Every row comes from one small tree of marks. Brackets hold a mark, then the marks that hang from it, in alphabetical order. Every link used is in the known rows. Which tree was each row made from?
Known rows
[Z N]: [-0.10  0.43 -0.13  0.62  0.01  0.39  0.21  0.25  0.19 -0.05 -0.13  0.03
  0.33 -0.05 -0.21  0.07  0.03  0.05]
[K B D [T [C Z]]]: [ 0.08 -0.05 -0.03 -0.49  0.29 -0.15 -0.32 -0.30 -0.25 -0.02  0.09  0.14
 -0.22  0.19  0.08  0.10  0.00 -0.09]
[K B D T]: [ 0.03  0.11  0.09 -0.23  0.39 -0.09 -0.26 -0.13 -0.04 -0.25  0.07  0.05
 -0.11  0.19  0.08  0.15 -0.04  0.03]
[C D]: [-0.02  0.20 -0.01  0.20 -0.04  0.20  0.15  0.09  0.11 -0.05  0.01  0.00
  0.16 -0.12 -0.04  0.03  0.02  0.09]
[T [C Z] [K D]]: [ 0.13  0.03 -0.20 -0.32  0.07 -0.05 -0.16 -0.09 -0.19  0.28  0.07  0.32
  0.00  0.09 -0.35 -0.01  0.16 -0.10]
[C [D [K B]] Z]: [-0.04  0.02  0.14 -0.18  0.04 -0.15 -0.06 -0.11 -0.20 -0.03  0.01 -0.04
 -0.05  0.13  0.18 -0.14 -0.09 -0.22]
[D [K B [T [C U]]]]: [-0.02 -0.18  0.00 -0.28  0.06  0.00 -0.30 -0.25 -0.12  0.02  0.16 -0.14
 -0.35  0.28  0.28  0.13 -0.04  0.05]
[C B [D K] U Z]: [-0.10 -0.18  0.04 -0.11 -0.17 -0.12  0.31  0.00 -0.03  0.06  0.00 -0.18
 -0.10 -0.05  0.28 -0.34 -0.16 -0.14]
[D [K B T]]: [-0.03  0.10  0.19 -0.02  0.23 -0.10 -0.33 -0.16 -0.02 -0.21 -0.01 -0.07
 -0.13  0.19  0.17  0.15 -0.08  0.00]
[C [D [K T]] Z]: [ 0.00  0.03  0.11 -0.10  0.06 -0.08 -0.14 -0.23 -0.08 -0.02 -0.02  0.00
 -0.05  0.07  0.18 -0.09 -0.22 -0.05]
[T C K]: [ 0.09  0.10 -0.14  0.07 -0.09  0.11 -0.19  0.09  0.00  0.23  0.02  0.22
  0.10 -0.01 -0.33  0.19  0.26  0.08]
[K D]: [ 0.01  0.30 -0.07  0.14  0.20  0.11  0.10  0.03  0.11 -0.08 -0.03  0.08
  0.07  0.00 -0.20  0.06  0.01  0.01]
[D K]: [-0.06  0.28  0.05  0.36  0.05  0.07  0.03  0.00  0.12  0.00 -0.10 -0.01
  0.07  0.01 -0.10  0.08 -0.02 -0.04]
[K B T]: [-0.02  0.11  0.13  0.04  0.22  0.05 -0.26 -0.05  0.04 -0.35 -0.06  0.02
 -0.03  0.11  0.07  0.23  0.06  0.10]
[C B T [Z N]]: [-0.09  0.12  0.00  0.55 -0.10  0.07  0.45  0.33  0.17 -0.16 -0.31 -0.03
  0.38 -0.29 -0.17 -0.16 -0.10 -0.05]
[K T]: [-0.01  0.20  0.05  0.27  0.14  0.17 -0.12 -0.03  0.16 -0.24 -0.11  0.06
  0.07 -0.01 -0.05  0.23  0.01  0.17]
[D [K B [T [C Z]]]]: [ 0.04 -0.08  0.07 -0.24  0.12 -0.15 -0.40 -0.33 -0.22  0.05  0.01  0.05
 -0.25  0.23  0.17  0.09 -0.01 -0.13]
[K [T C]]: [ 0.06  0.08 -0.08  0.14  0.05  0.18 -0.18 -0.10  0.09  0.02 -0.01  0.08
 -0.03 -0.03 -0.06  0.27  0.07  0.18]
[C [D K] T Z]: [ 0.00 -0.01  0.09  0.12 -0.09 -0.13  0.16 -0.02  0.01 -0.03 -0.08 -0.09
  0.14 -0.11 -0.03 -0.19 -0.25 -0.12]
[T C]: [ 0.03  0.19 -0.14  0.30 -0.04  0.23  0.05  0.03  0.11  0.12 -0.04  0.08
  0.07 -0.09 -0.16  0.20  0.16  0.07]
[C D T Z]: [ 0.01  0.04  0.00  0.16 -0.11  0.04  0.23  0.10  0.08 -0.16 -0.14  0.00
  0.24 -0.22 -0.12 -0.12 -0.12 -0.02]
[D [K B]]: [-0.05  0.20  0.14  0.14  0.12 -0.03 -0.13 -0.02  0.00 -0.10 -0.04 -0.05
 -0.05  0.15  0.04  0.09  0.00 -0.09]

Which tree is each row?
[ 0.00 -0.09  0.14  0.25 -0.13 -0.10  0.35  0.25  0.24 -0.13 -0.06 -0.15
  0.22 -0.36  0.00 -0.09 -0.09  0.08] : [C B D T]
[ 0.04 -0.14  0.04 -0.10 -0.18 -0.16  0.14 -0.10 -0.10  0.38  0.06 -0.05
 -0.07 -0.12  0.19 -0.18 -0.07 -0.18] : [T [C B [D K] Z]]
[-0.10 -0.10  0.01 -0.31 -0.04 -0.05  0.03 -0.11 -0.21 -0.05  0.08 -0.14
 -0.19  0.20  0.31 -0.23 -0.12 -0.18] : [C [D [K B]] U Z]
[-0.10 -0.05 -0.07  0.12 -0.13  0.09  0.37  0.13  0.08 -0.16 -0.20 -0.02
  0.00 -0.13  0.06 -0.15  0.05 -0.04] : [C B U Z]
[-0.04 -0.11 -0.13  0.14 -0.18  0.13  0.28  0.12  0.13  0.10  0.00 -0.08
 -0.09 -0.15  0.06  0.02  0.15  0.10] : [T [C B U]]
[ 0.00 -0.05 -0.07  0.12 -0.14  0.09  0.05  0.25  0.14 -0.20 -0.05  0.03
  0.17 -0.08 -0.31  0.02  0.05  0.15] : [C [T K] U]
[ 0.08  0.02 -0.04 -0.12  0.12 -0.16 -0.06  0.09 -0.03 -0.09 -0.09  0.23
  0.18 -0.03 -0.44 -0.09 -0.03 -0.09] : [C [T [K D]] Z]
[-0.03 -0.25 -0.05 -0.10 -0.24 -0.04  0.23 -0.03 -0.01  0.36  0.21 -0.23
 -0.18 -0.06  0.32 -0.16 -0.08  0.00] : [T [C B [D K] U]]
[ 0.00 -0.10  0.18 -0.13 -0.02 -0.27  0.01 -0.05 -0.11 -0.16 -0.03 -0.12
  0.03  0.00  0.11 -0.18 -0.22 -0.19] : [C [D [K B]] T Z]
[ 0.05  0.05  0.01  0.09  0.07  0.01 -0.25 -0.23  0.02  0.17  0.05  0.00
 -0.13  0.08  0.05  0.21 -0.05  0.07] : [D [K [T C]]]
[ 0.05  0.11  0.03 -0.30  0.24 -0.12 -0.27  0.05 -0.12 -0.06  0.12  0.21
  0.00  0.19 -0.22  0.06  0.16 -0.05] : [T [K B D]]
[-0.03 -0.16 -0.16  0.02 -0.19  0.10  0.30  0.03  0.00  0.11 -0.09 -0.01
 -0.08 -0.13  0.05 -0.08  0.12 -0.03] : [T [C B U Z]]
[ 0.10 -0.09  0.00 -0.14  0.18 -0.11 -0.06 -0.12  0.03  0.13  0.11  0.04
 -0.12 -0.05  0.08  0.10  0.01  0.08] : [K D [T [C B]]]
[ 0.01 -0.06 -0.16  0.02 -0.03  0.26 -0.07 -0.10  0.05  0.02  0.06 -0.02
 -0.13  0.03  0.06  0.18  0.06  0.23] : [K [T [C U]]]
[ 0.09 -0.17  0.01 -0.13 -0.18 -0.08 -0.02  0.13 -0.01  0.34  0.16  0.10
  0.07 -0.16 -0.08 -0.02  0.21  0.08] : [T [C B D] K]
[-0.08 -0.15  0.12 -0.33  0.07 -0.05 -0.20 -0.18 -0.10 -0.12  0.20 -0.22
 -0.26  0.26  0.42 -0.04 -0.18  0.05] : [C [D [K B T]] U]
[ 0.03 -0.26 -0.12 -0.49 -0.17  0.07 -0.18  0.03 -0.21  0.19  0.30  0.02
 -0.15  0.15  0.05 -0.02  0.23  0.10] : [T [C D U] [K B]]
[-0.05  0.02 -0.33  0.03 -0.21  0.33  0.05  0.13 -0.15  0.27  0.00  0.18
  0.14  0.11 -0.27 -0.09  0.15  0.00] : [T [C U [Z N]] K]
[ 0.09 -0.06  0.06 -0.34  0.17 -0.27 -0.19  0.06 -0.17 -0.21 -0.04  0.20
  0.08  0.09 -0.30 -0.08  0.03 -0.14] : [C [T [K B D]] Z]
[-0.09 -0.13  0.03  0.35 -0.15  0.00  0.39  0.30  0.30 -0.26 -0.16 -0.19
  0.11 -0.28 -0.02 -0.05 -0.03  0.11] : [C B T U]
[-0.01 -0.09  0.24  0.02  0.04 -0.23 -0.04 -0.08  0.08  0.03  0.08 -0.15
 -0.07 -0.06  0.28 -0.06 -0.19  0.03] : [C B [D [K T]]]
[ 0.03 -0.12  0.07  0.03 -0.14 -0.15  0.13 -0.04  0.03  0.38  0.15 -0.14
 -0.06 -0.15  0.18 -0.08 -0.03 -0.05] : [T [C B [D K]]]
[ 0.10 -0.01 -0.03 -0.13 -0.01  0.02 -0.33  0.04 -0.11  0.11  0.09  0.19
 -0.01  0.12 -0.19  0.21  0.33  0.01] : [T C [K B]]
[-0.13 -0.02 -0.08  0.38 -0.18  0.16  0.53  0.34  0.14 -0.19 -0.24 -0.15
  0.26 -0.22 -0.07 -0.25 -0.13  0.00] : [C B T U [Z N]]
